What can hang from each mark
nida: dudopa sabinu zemiso
sabinu: nida zemiso
dudopa: lebem nida sugemu zemiso
filer: nida zemiso
zemiso: filer nida sabinu

Every row comes from one small tree of marks. Brackets hold a mark, then the marks that hang from it, in alphabetical order. Every link used is in the known rows. Which tree was each row made from?
(in the rows, 128 means zero)
Known rows
(nida (dudopa sugemu zemiso)): [135  59 148 154 131  87 143 154  96 128 105 151 138 108 104 119 121 133
 166]
(filer (nida (dudopa lebem) sabinu zemiso)): [ 98 120 146 124 155 106 138 125 105 183  80 114 176 143  41 101 133 113
 187]
(sabinu (nida dudopa zemiso)): [123  89 177 143 130 120 162 149 104 172 103 121 151 143  68  91 113 153
 166]
(zemiso filer (nida (dudopa lebem)) sabinu): [111  84 132 146 140  58 106 123 144 176 109  93 175 132  86 121 126 158
 141]
(sabinu (nida dudopa) (zemiso filer)): [115  51 174 150 113 109 155 140 111 173 111 115 148 142  81  73  88 173
 155]
(dudopa nida): [141  74 164 131 129 111 140 161 133 119 122 148 129 141  88 107 130 143
 135]
(zemiso filer (nida (dudopa lebem sugemu)) sabinu): [110  79 126 154 144  51 118 125 120 187 112  90 176 111 102 133 114 171
 152]
(sabinu (nida dudopa (zemiso filer))): [113  72 178 140 130 108 165 141 117 190 114 105 156 158  72  73 103 163
 156]
(nida (dudopa lebem) (sabinu (zemiso filer))): [ 99  79 151 154 135  96 130 125 107 173  92 102 170 126  68  79 103 135
 159]
(nida (dudopa lebem sugemu) sabinu): [116 103 137 160 152  91 127 142  88 163  96 121 171  91  85 122 129 127
 166]
(sabinu (nida (dudopa lebem sugemu) (zemiso filer))): [112  76 163 151 134  93 181 130 100 209  95  94 188 130  90  82  95 172
 160]
(sabinu (zemiso (filer (nida (dudopa lebem sugemu))))): [ 82  59 143 135 128  82 153 113 102 184  96 113 174 126  92  98 100 157
 176]
(dudopa lebem (nida (zemiso sabinu)) sugemu): [140  92 149 140 132  95 157 143  98 164  99 112 163 122  97 125 106 161
 160]
(filer (nida dudopa) (zemiso sabinu)): [ 96  97 139 111 139  96 109 125 119 153 126 135 146 154  59 141 148 126
 194]
(sabinu (nida (dudopa sugemu)) (zemiso filer)): [113  46 168 158 117 101 167 141  88 184 115 112 149 120  97  85  75 186
 164]
(sabinu zemiso): [107  73 159 145 128 118 140 146 106 127 121 135 131 128  74  95 108 157
 150]
(nida sabinu zemiso): [111 113 159 138 159 125 139 154  98 154 120 118 140 136  44  89 116 136
 162]
(sabinu (zemiso (filer (nida dudopa)))): [ 84  55 158 123 124  97 137 125 119 165 115 125 143 153  73  88 107 148
 171]
(dudopa lebem sugemu (zemiso sabinu)): [146  79 124 156 135  80 134 146 100 131 103 134 166  99 100 133 116 151
 152]
(sabinu (nida dudopa) zemiso): [124  69 172 154 112 120 152 146  99 155 100 131 143 128  77  92  99 163
 163]
(nida dudopa): [111  80 156 145 134 100 123 148 117 135 120 140 140 125  88 115 141 128
 150]

Which tree is each row?
[144  51 150 158 124  79 169 140 113 171  87 123 182 120 104  90 101 161
 150] => (sabinu (nida (dudopa lebem sugemu (zemiso filer))))
[114  81 138 138 147  76 108 141 143 157 146 103 142 141  75 115 114 177
 134] => (zemiso filer nida sabinu)
[123  74 140 119 154  99 129 147 129 144 120 138 142 155  48  83 114 132
 160] => (dudopa (zemiso (filer (nida sabinu))))
[125  68 147 123 131  94 132 143 124 127  99 160 141 145  74 112 138 116
 172] => (filer (nida (dudopa zemiso)))
[132  81 156 129 129  92 149 134 133 170 107  99 168 158  85  96 108 158
 141] => (dudopa lebem (nida (zemiso filer sabinu)))
[100  82 143 150 139  72 144 124  94 196 109  87 178 121 100 115 106 158
 167] => (nida (dudopa lebem sugemu) (zemiso filer sabinu))
[131  75 150 137 133  84 159 135 109 181 111  96 168 136 100 108  96 171
 152] => (dudopa lebem (nida (zemiso filer sabinu)) sugemu)
[117 114 139 150 158  84 112 135 125 163  87 110 171 119  57 113 137 131
 155] => (zemiso (nida (dudopa lebem) sabinu))
[122  78 125 131 157  83 146 135 114 163 100 125 174 128  66  93 107 142
 164] => (dudopa lebem sugemu (zemiso (filer (nida sabinu))))
[105  91 134 154 161  66 125 130 114 192 101  92 177 110  78 107 113 155
 155] => (zemiso filer (nida (dudopa lebem sugemu) sabinu))
[132  78 169 133 136 112 172 156  98 151 116 130 133 135  90 105 106 160
 161] => (dudopa (nida zemiso) sugemu)
[122  70 162 133 136  93 180 136 117 176 105 105 168 142  96  85  99 167
 145] => (dudopa lebem (nida (zemiso filer)) sugemu)
[117 108 142 152 147  98 116 140 112 153  93 123 169 113  69 110 141 114
 154] => (nida (dudopa lebem) sabinu)
[122  93 162 156 134 104 179 136  87 192  84 109 183 117  86 101 106 162
 170] => (sabinu (nida (dudopa lebem sugemu) zemiso))
[131  65 152 146 142  89 123 151 118 145 109 130 142 135  71  87 117 119
 157] => (nida (dudopa (zemiso filer)) sabinu)
[107 110 133 136 143  75 110 116 135 161 101 106 174 139  64 140 145 143
 170] => (filer (zemiso (nida (dudopa lebem)) sabinu))
[125  78 138 127 130  87 137 130 132 136  77 151 171 139  76 112 143 113
 166] => (filer (nida (dudopa lebem zemiso)))
[139  79 130 151 147  75 151 141 123 137  91 129 167 112  86 114 116 163
 146] => (dudopa lebem sugemu (zemiso nida))
[129  72 160 140 129 107 147 138 123 158  94 111 159 141  68  72  93 150
 143] => (dudopa lebem (nida (sabinu (zemiso filer))))
[102  78 135 117 143  90 112 138 134 156 147 122 144 150  72 115 123 157
 151] => (zemiso (filer nida) sabinu)
[108  81 154 161 139 107 133 147  64 159 106 125 135  96  79 110  97 143
 185] => (nida (dudopa sugemu) (sabinu zemiso))
[129  63 169 136 130 115 142 151 115 150 117 120 128 147  66  72  87 155
 149] => (dudopa (nida (sabinu (zemiso filer))))
[ 96 105 150 127 160 107 143 140  75 186 105 121 147 127  55 113 115 131
 204] => (filer (nida (dudopa sugemu) sabinu zemiso))
[139  86 154 153 123 103 121 154 109 157 118 128 147 121  85 127 122 156
 157] => (zemiso (sabinu (nida dudopa)))
